Known rows, with every step that occurs:
X, G, F, A: [-0.07  0.05 -0.07  0.57  0.33  0.73  0.17  0.21 -0.30 -0.56 -0.11 -0.03
  0.00  0.10  0.26 -0.20  0.12  0.10  0.10  0.37  0.05  0.24 -0.08  0.11]
F, A, X, G, C, J: [ 0.03 -0.19 -0.14 -0.29 -0.22 -0.21 -0.01 -0.04 -0.70 -0.31 -0.04 -0.13
  0.04 -0.20 -0.31  0.19 -0.34  0.14  0.08  0.05  0.21  0.17 -0.13  0.14]
Y, A, F: [-0.09  0.17 -0.16  0.18  0.30 -0.53 -0.07 -0.01  0.82  0.26  0.19  0.12
 -0.07  0.50 -0.34 -0.59  0.08 -0.27  0.15 -0.35  0.10 -0.01  0.84  0.13]
J, C, G: [-0.11  0.36  0.14  0.02  0.23  0.08  0.09  0.01  0.13  0.39  0.25 -0.09
  0.03 -0.09 -0.08  0.05  0.17 -0.04  0.01  0.09 -0.26  0.29  0.15  0.02]
F, A, X, J, C, G: [-0.11 -0.06  0.12 -0.06 -0.40  0.15  0.09  0.04 -0.28 -0.09  0.02 -0.27
  0.03 -0.37 -0.08  0.73  0.07  0.05 -0.20  0.20 -0.11  0.22 -0.23 -0.22]
J, X, G, F, A: [ 0.02 -0.18 -0.05  0.28 -0.25  0.54  0.00 -0.05 -0.40  0.04 -0.11 -0.05
 -0.12  0.14  0.28 -0.03  0.13  0.14  0.12  0.19 -0.17 -0.03 -0.25 -0.41]
X, G: [ 0.13  0.05 -0.11  0.14  0.44  0.45  0.28  0.18 -0.43 -0.32  0.11 -0.09
  0.17  0.04  0.01 -0.22  0.11  0.01  0.03  0.01 -0.03  0.22  0.16  0.18]
A, X, G: [ 0.08 -0.34 -0.21 -0.20 -0.04 -0.02  0.26  0.06 -0.68 -0.11  0.02 -0.02
 -0.09 -0.12  0.11  0.13 -0.12 -0.02  0.01 -0.03 -0.16  0.04  0.06 -0.48]
Y, A, X: [-0.13 -0.08 -0.18  0.03 -0.06 -0.52  0.10  0.10  0.56  0.16  0.15  0.05
 -0.11  0.32  0.01  0.02  0.01 -0.30 -0.07 -0.23 -0.02 -0.11  0.45 -0.57]
X, G, F: [-0.04 -0.02 -0.09  0.54  0.51  0.72  0.26  0.21 -0.18 -0.39 -0.07  0.07
 -0.06  0.16  0.39 -0.31  0.29  0.03  0.14  0.30 -0.04  0.14 -0.04 -0.06]
C, A: [ 0.03 -0.24  0.00 -0.08  0.18  0.45  0.06  0.27  0.10 -0.13  0.10 -0.16
  0.33 -0.22 -0.23 -0.08  0.11 -0.08 -0.27  0.16  0.16  0.16 -0.04  0.17]
G, F, A, X: [-0.21 -0.09  0.02  0.33 -0.18  0.07  0.01  0.10  0.01 -0.28 -0.07 -0.03
 -0.11  0.00  0.33  0.15 -0.03 -0.01 -0.07  0.23 -0.02  0.00 -0.16 -0.35]
A, X, J, C, G, F: [-0.16 -0.24  0.11  0.15 -0.18  0.30  0.24  0.07  0.07  0.15 -0.07  0.01
 -0.23 -0.28  0.51  0.64  0.42 -0.06 -0.10  0.34 -0.36 -0.04 -0.36 -0.65]
G, F: [-0.12  0.06  0.06  0.48  0.32  0.32  0.12  0.16  0.43 -0.19  0.04  0.03
 -0.02  0.20  0.43 -0.18  0.29 -0.11 -0.03  0.20 -0.05  0.00 -0.05 -0.06]
J, X: [ 0.15 -0.13  0.03 -0.17 -0.31 -0.04 -0.02 -0.17 -0.06  0.38  0.19 -0.13
  0.06  0.10  0.02  0.06  0.12 -0.03 -0.08 -0.23 -0.24 -0.12 -0.07 -0.39]
C, G, X, J: [-0.22  0.03  0.13 -0.32  0.08  0.41  0.24  0.17  0.02 -0.23  0.10 -0.28
 -0.12  0.00 -0.11  0.34  0.18 -0.06  0.05  0.54 -0.07  0.04 -0.09 -0.11]
F, A, X: [-0.02 -0.12 -0.03 -0.20 -0.39 -0.33  0.00  0.01 -0.39 -0.19  0.10 -0.24
  0.11 -0.18 -0.17  0.34 -0.30  0.01 -0.20 -0.07  0.02  0.14  0.02 -0.14]
Y, A, X, J: [-0.09 -0.15 -0.08  0.15 -0.03 -0.18  0.19  0.16  0.65  0.05  0.08  0.02
 -0.07  0.21  0.19  0.32  0.33 -0.29 -0.17 -0.11 -0.04 -0.11  0.16 -0.52]
F, A, X, J, C: [ 0.03  0.03  0.12  0.00 -0.36  0.01  0.07  0.05 -0.29 -0.10 -0.04 -0.24
  0.13 -0.30  0.20  0.68  0.03  0.05 -0.25  0.06 -0.12  0.17 -0.31 -0.10]
G, C: [ 0.12  0.14 -0.04 -0.26  0.49 -0.37  0.17 -0.09 -0.05 -0.12  0.16 -0.03
  0.27  0.41 -0.21  0.08  0.14  0.03 -0.05 -0.12  0.19  0.09 -0.23  0.52]
Y, A, F, G, C, J, X: [ 0.10  0.22 -0.10 -0.02 -0.02 -0.89 -0.39 -0.31  0.66  0.32  0.04  0.34
 -0.18  0.44 -0.46 -0.55 -0.19 -0.12  0.18 -0.60  0.29 -0.25  0.43  0.21]
J, C, A, F, G, X: [ 0.13  0.44  0.08 -0.13  0.11 -0.21 -0.21  0.01  0.03  0.33 -0.20  0.14
 -0.01 -0.13  0.06 -0.21 -0.33  0.12  0.05  0.09 -0.10  0.04 -0.05  0.40]
C, G, X, A, F: [-0.45 -0.09  0.00 -0.37 -0.08  0.24  0.01 -0.05 -0.16  0.02  0.06 -0.22
 -0.14  0.04 -0.43 -0.18 -0.20  0.08  0.33  0.43 -0.01 -0.02  0.47  0.03]
Y, A: [-0.10  0.24 -0.08  0.25  0.31 -0.22  0.09  0.16  0.86  0.05  0.24 -0.01
  0.09  0.44 -0.05 -0.25  0.23 -0.30 -0.09 -0.24  0.09  0.03  0.53 -0.06]

Rows:
[ 0.23  0.15  0.11 -0.17 -0.15 -0.29 -0.29 -0.34 -0.23 -0.22 -0.02  0.14
  0.21 -0.08 -0.20  0.07 -0.26  0.19 -0.10 -0.48  0.37 -0.21 -0.35  0.47] | F, G, C, J, X, A
[ 0.07 -0.19  0.03 -0.14 -0.40 -0.14 -0.30 -0.49 -0.35  0.30 -0.06  0.06
  0.09  0.17 -0.24 -0.06 -0.12  0.25  0.08 -0.36  0.04 -0.27 -0.02  0.10] | J, X, A, F, G, C
[ 0.32  0.48  0.06 -0.11  0.38 -0.53 -0.04 -0.16 -0.31 -0.51  0.05  0.17
  0.25  0.17 -0.12  0.17 -0.21  0.06 -0.28 -0.50  0.31 -0.01 -0.38  0.52] | F, G, C
[ 0.32  0.13  0.00 -0.32 -0.03 -0.84 -0.42 -0.49 -0.16  0.19  0.01  0.29
 -0.09  0.05 -0.52 -0.43 -0.34  0.09  0.14 -0.67  0.25 -0.19  0.06  0.50] | A, F, G, C, J, X
[ 0.05 -0.23  0.06  0.00 -0.50  0.04 -0.30 -0.42 -0.28  0.32 -0.01  0.01
  0.04 -0.01 -0.15 -0.17 -0.16  0.18  0.04 -0.39 -0.09 -0.27  0.20 -0.06] | J, X, A, F, G
[ 0.12  0.07  0.20  0.23  0.23  0.56  0.10  0.15  0.33  0.20 -0.11 -0.08
  0.20 -0.29  0.19  0.21  0.51  0.00 -0.16  0.24 -0.12  0.15 -0.29  0.42] | X, J, C, A, F
[-0.07 -0.14 -0.05  0.20  0.06  0.43  0.09  0.23 -0.07  0.27 -0.24  0.11
 -0.07 -0.27  0.46  0.10  0.09  0.08  0.02  0.45 -0.26  0.11 -0.29 -0.32] | J, C, A, X, G, F
[ 0.17 -0.11 -0.01 -0.11  0.14  0.01 -0.23  0.02 -0.04 -0.14 -0.04  0.12
  0.16 -0.26 -0.45 -0.40 -0.23 -0.01 -0.19 -0.18  0.27  0.05  0.11  0.42] | C, A, F, G
[-0.08 -0.40 -0.20  0.15  0.02  0.18  0.27  0.08 -0.46 -0.17 -0.09  0.11
 -0.23 -0.04  0.39  0.05  0.00  0.00  0.09  0.22 -0.20 -0.02 -0.05 -0.66] | A, X, G, F
[ 0.00 -0.62 -0.19 -0.21 -0.05  0.45  0.17  0.26 -0.48 -0.17 -0.08 -0.05
  0.09 -0.35 -0.11  0.08 -0.09 -0.01 -0.15  0.29  0.02  0.11 -0.12 -0.34] | C, A, X, G
[ 0.11  0.08  0.00 -0.36  0.35 -0.37 -0.01 -0.09  0.15 -0.03  0.17 -0.01
  0.22  0.13 -0.38 -0.15  0.07  0.01  0.10 -0.16  0.34  0.07 -0.15  0.64] | G, C, J
[ 0.03  0.32  0.17 -0.18  0.09  0.39  0.19  0.29  0.18  0.00 -0.25 -0.19
  0.04 -0.03  0.54  0.41  0.13  0.08  0.02  0.61 -0.20 -0.05 -0.50  0.20] | G, X, J, C, A
[ 0.22  0.62  0.10 -0.19  0.05 -0.43 -0.07  0.01 -0.24 -0.47 -0.07  0.07
  0.02  0.05  0.23  0.09 -0.50  0.05 -0.14 -0.22  0.07 -0.19 -0.16  0.17] | F, G, X
[ 0.24  0.58  0.14 -0.07  0.10 -0.51 -0.17 -0.18 -0.09  0.01 -0.18  0.19
 -0.15  0.03  0.13 -0.13 -0.31  0.09  0.12 -0.25 -0.09 -0.14  0.00  0.48] | A, F, G, X, J, C
[-0.31 -0.08 -0.02  0.40 -0.03  0.09  0.17  0.13  0.86  0.21 -0.03  0.12
 -0.31  0.22  0.35  0.35  0.48 -0.25 -0.01  0.23 -0.17 -0.08  0.08 -0.76] | Y, A, X, J, C, G, F
[ 0.04  0.28  0.12 -0.22  0.07  0.20  0.07  0.18  0.16  0.15 -0.28 -0.09
 -0.08 -0.01  0.39  0.16  0.05  0.09  0.16  0.55 -0.20 -0.07 -0.29  0.32] | G, X, J, C, A, F
[ 0.05  0.35 -0.11  0.05  0.28 -0.88 -0.31 -0.19  0.75  0.06  0.07  0.34
 -0.11  0.43 -0.48 -0.59 -0.17 -0.18  0.16 -0.62  0.41 -0.12  0.55  0.46] | Y, A, F, G, C, J
[-0.29  0.18  0.11  0.20 -0.10  0.12  0.01  0.00  0.06  0.27  0.01 -0.01
 -0.20 -0.15  0.14  0.25  0.09  0.04  0.05  0.36 -0.28  0.20 -0.07 -0.38] | J, C, G, F, A, X
[-0.09 -0.65 -0.18  0.04 -0.02  0.62  0.15  0.29 -0.31 -0.23 -0.19  0.05
 -0.04 -0.29  0.14  0.02  0.00  0.00 -0.07  0.52  0.02  0.05 -0.24 -0.46] | C, A, X, G, F
[-0.06 -0.33  0.07 -0.18 -0.56  0.07 -0.34 -0.24  0.14  0.48  0.13 -0.12
  0.00 -0.33 -0.35 -0.51 -0.08  0.07  0.26 -0.26  0.04 -0.17  0.41  0.12] | C, J, X, A, F
[ 0.05 -0.19  0.13 -0.11 -0.58 -0.07 -0.44 -0.32 -0.01  0.30  0.07  0.00
  0.01 -0.38 -0.32 -0.45 -0.24  0.10  0.16 -0.48  0.15 -0.25  0.28  0.15] | C, J, X, A, F, G
